Every row comes from one small tree of marks. The marks that hang from a mark follow it in brackets, in alphabetical order. Every link used is in the known rows. Which tree was each row made from?
Known rows:
A{L{K Z} X}: [ 1.27 -0.17  2.31  1.29  3.17 -1.80  0.94 -0.62  1.20  0.38  0.53 -1.09
 -0.97 -0.70  0.23 -0.92 -0.02 -4.35 -0.96  1.91]
X{A Q V{L{G Z}}}: [ 6.09 -2.86  4.91  1.73 -2.12 -2.55 -1.69  0.12  1.18  0.86  2.48 -2.48
 -3.95 -0.30 -0.22 -2.33 -0.16 -3.90 -2.51  1.86]
L{A{X{Q V}} G K Z}: [ 5.55 -4.22  7.11  1.52 -4.31 -4.98 -0.30 -1.14  3.52  0.51  0.03 -2.99
 -3.84  0.33 -0.70 -2.25 -1.03 -5.23 -2.02  2.66]
G{L}: [-0.75 -0.08  1.06 -1.02  0.91  0.15 -0.25  1.19 -0.96 -0.05  0.09  0.15
 -0.17 -1.00 -0.54  1.11  0.31  0.03 -1.57  0.09]
X{A{L{G K}} Q}: [ 2.94 -2.87  3.38  1.91 -1.80 -2.01 -0.97  0.01  2.56 -1.07  0.89 -2.17
 -3.99 -0.71  0.60 -2.25 -1.09 -1.56 -3.29  1.11]
X{V}: [ 0.98 -0.42  1.49  0.39  0.89 -1.36 -0.75 -0.13 -0.62  0.80  0.81 -0.41
 -1.07  0.73  0.08 -0.34 -0.62 -0.04  0.35  0.45]
L{Z}: [ 1.45 -0.08  1.84  0.84  0.19 -0.30  0.04 -0.69  0.50  0.24 -0.35 -0.58
  0.36 -0.61 -0.19 -0.89  0.44 -2.21  0.25  0.73]
G{L{A{X} K Z}}: [ 1.97 -1.91  3.59 -0.90 -1.60 -2.63  1.07  0.02  1.84 -0.19 -1.36 -1.43
 -1.40 -0.86 -1.17 -0.35 -0.33 -5.12 -2.21  2.48]
V{L X}: [ 0.28  0.03 -1.67 -1.15 -0.66 -0.26  2.02  1.10 -0.99  0.66  2.40 -0.05
  1.56 -0.44 -0.77  0.73  0.17 -3.20 -1.76  1.50]
G{L{A K}}: [ 0.29 -2.07  1.98 -2.08 -3.64 -1.74  0.68 -0.08  0.96 -1.35 -1.45 -1.32
 -0.62 -1.16 -1.71 -0.07 -1.12 -2.00 -2.51  1.99]
L{K}: [ 0.00 -1.06  0.30 -0.38 -1.90 -1.24  0.88 -0.85  1.00  0.02 -0.03 -1.36
  0.08 -0.79 -0.85 -1.01 -0.69 -0.75 -0.90  0.60]
A{L{G Z} X}: [ 2.32 -0.99  3.14  1.77  3.73 -1.65  0.92 -0.55  1.00 -1.01 -0.01  0.25
 -1.64 -0.01  0.84 -0.06  0.06 -3.42 -0.71  1.70]
L{A{X{Q V}} K Z}: [ 4.50 -2.35  5.77  1.45 -2.92 -3.93 -1.04 -0.57  2.65  1.97  0.52 -3.02
 -3.21  0.47 -0.43 -2.10 -0.58 -5.32 -1.38  2.30]
L{G K Z}: [ 2.57 -3.02  3.52  0.56 -3.09 -2.55  1.94 -2.23  2.38 -1.11 -0.91 -1.88
 -0.21 -1.53 -1.21 -2.03 -0.78 -2.80 -1.22  1.74]
Z{L{A{X{Q V}} G K}}: [ 3.81 -3.11  4.38  2.26 -5.50 -3.75 -0.60 -1.38  4.39 -0.17  1.62 -2.71
 -3.92  0.13 -1.13 -0.64 -1.89 -3.73 -1.57  3.39]
F{Z{L{A{X} G K}}}: [ 1.75 -3.05 -0.68  0.80 -5.69 -2.61  1.39 -2.50  6.26 -1.44  0.54 -1.00
 -3.53 -0.50 -0.46  0.11 -1.25 -2.92 -0.28  2.60]
V{L{G K Z} X}: [ 2.81 -3.00  1.90 -0.67 -3.71 -2.85  3.83 -1.27  1.42 -0.38  1.52 -1.95
  1.33 -1.88 -2.00 -1.33 -0.53 -6.04 -2.89  3.29]
Z{L{K}}: [-0.37 -0.01 -0.33  1.14 -2.99 -0.31  0.61 -1.74  2.37 -0.42  1.15 -1.62
  0.24 -1.61 -1.44 -0.19 -1.12 -1.45 -0.25  2.09]
F{K Z}: [-2.54  0.34 -1.56  0.03 -0.50 -0.40  0.14 -1.05  2.02  0.68  2.32  0.02
 -1.67  1.78  1.61  0.29  0.77  0.95  1.11 -1.07]
G{L{A Z}}: [ 1.78 -1.16  3.55 -0.88 -1.47 -0.78 -0.10  0.09  0.55 -1.15 -1.72 -0.62
 -0.40 -1.08 -1.01  0.06  0.06 -3.57 -1.41  2.02]
G{L{A{X{Q V}} K Z}}: [ 3.68 -2.39  6.88  0.41 -2.06 -3.81 -1.37  0.74  1.63  1.88  0.53 -2.87
 -3.45 -0.60 -0.93 -1.01 -0.19 -5.38 -2.93  2.34]

Write each row's tree:
[ 1.70 -2.96  1.40  0.52 -6.91 -1.95  1.60 -2.84  4.15 -3.14 -0.68 -1.76
 -0.82 -1.17 -1.99 -0.52 -2.36 -2.64 -0.85  3.75] | Z{L{A G K}}
[ 4.28 -3.07  4.78  2.68 -1.97 -2.90  0.68  0.39  3.24 -0.14  1.42 -2.42
 -2.69 -0.97  0.74 -2.64 -0.65 -5.66 -3.93  2.45] | V{X{A{L{G K Z}} Q}}
[ 4.64 -3.35  5.68  0.75 -3.76 -3.38 -0.14 -1.56  1.19  1.12  2.56 -3.79
 -1.73 -1.80 -2.02 -2.30 -0.33 -4.52 -2.75  2.45] | X{Q V{L{G K Z}}}
[ 4.69 -3.69  3.37  0.60 -4.18 -3.36 -0.87 -0.09  1.70  0.53  2.75 -3.20
 -4.19 -0.58 -0.95 -2.46 -1.40 -2.45 -3.63  1.68] | X{A Q V{L{G K}}}
[ 4.94 -4.25  4.47 -1.03 -5.01 -4.19  1.79 -2.78  1.73 -1.54  0.05 -2.81
 -1.27 -1.01 -2.60 -2.20 -2.00 -5.66 -1.85  4.39] | X{V{L{A G K Z}}}
[ 0.85 -1.89  1.74  0.58  1.69 -2.52  1.75 -0.72  1.45 -1.28  0.23 -0.41
 -1.80 -0.33  0.20 -0.23 -1.08 -1.98 -1.80  1.61] | A{L{G K} X}
[ 3.87 -3.01  2.03 -1.07 -4.46 -2.26  3.21 -0.84  1.42 -1.69  0.08 -0.85
  0.71 -0.59 -1.55 -0.47 -0.65 -6.61 -2.15  3.94] | V{L{A G Z} X}
[ 3.56 -2.18  2.93 -0.41 -6.28 -2.31  1.45 -0.07  1.90  0.98  1.69 -3.32
  0.35 -1.49 -2.01 -1.58  0.16 -7.70 -3.31  3.48] | V{L{A K Z} X{Q}}
[ 1.86 -0.94  1.30 -0.77 -1.95 -1.14  1.38 -1.50  0.57  0.39  1.09 -2.30
  0.93 -2.10 -2.04 -1.49  0.02 -4.39 -1.44  2.24] | V{L{K Z}}
[ 2.09 -1.34  3.54  1.42  1.91 -1.00  0.70 -1.33  0.68 -1.85 -0.39 -0.30
 -0.57 -0.86  0.10 -0.66 -0.35 -2.70 -0.75  1.89] | A{L{G Z}}
[-0.60 -1.27 -0.89  1.19 -3.59 -1.74  1.18 -2.22  5.46 -1.63  2.08  0.16
 -3.47  2.25  1.16  1.42 -0.57 -1.58  1.05  1.96] | F{K Z{L{A{X} G}}}
[ 5.71 -4.33  6.25  0.05 -6.38 -4.09  0.00 -1.93  2.03 -0.29  1.08 -3.95
 -2.27 -1.21 -2.48 -2.53 -1.04 -5.76 -2.81  3.74] | X{Q V{L{A G K Z}}}
[ 5.08 -3.63  3.25  1.08 -5.31 -2.94  1.51  0.30  2.88  0.73  2.38 -3.16
 -1.79 -1.50 -0.86 -2.74 -0.27 -6.38 -4.46  2.64] | V{L{G K Z} X{A Q}}
[ 2.03 -0.31  1.55  1.38  3.51 -1.19 -1.68  0.69 -0.19 -0.31  1.17 -0.09
 -3.52  1.11  1.56 -0.96 -1.38 -0.93 -0.65  1.23] | X{A{L} V}
[ 4.69 -4.06  4.20 -0.30 -7.59 -3.37  2.27 -0.81  2.74 -0.41  1.07 -3.26
 -0.28 -1.65 -2.23 -1.81 -0.54 -7.52 -3.96  3.81] | V{L{A G K Z} X{Q}}
[-0.64 -0.43 -2.22  1.05 -3.58 -0.37  0.12 -2.10  4.01  0.42  2.08 -1.37
 -1.47 -1.72 -0.59 -0.15 -0.21 -1.05  0.49  1.08] | F{Z{L{K}}}
[ 2.31 -2.08  3.49  1.45  1.87 -2.76  1.83 -1.41  2.06 -1.02 -0.01 -1.09
 -1.51 -0.91  0.03 -1.10 -0.63 -4.20 -1.51  2.32] | A{L{G K Z} X}
[ 2.44 -0.09  1.36  1.90  2.47 -0.71  0.71  1.25  1.06 -0.10  0.89 -0.08
 -1.19  0.28  1.53 -1.07 -0.34 -4.87 -1.50  2.04] | V{X{A{L{Z}}}}
[ 2.12 -1.32  1.94  1.20  1.65 -2.41 -0.86 -0.11  0.88 -0.21  1.14 -1.36
 -3.43  0.35  0.73 -2.04 -2.05 -1.65 -1.42  1.90] | X{A{L{K}} V}
[ 2.01 -1.67  0.62  1.12 -3.14 -1.37  0.98 -1.21  3.48 -2.34 -0.31  0.01
 -1.83  0.48 -0.49  1.05 -1.40 -2.60 -0.07  3.00] | Z{L{A{X} G}}
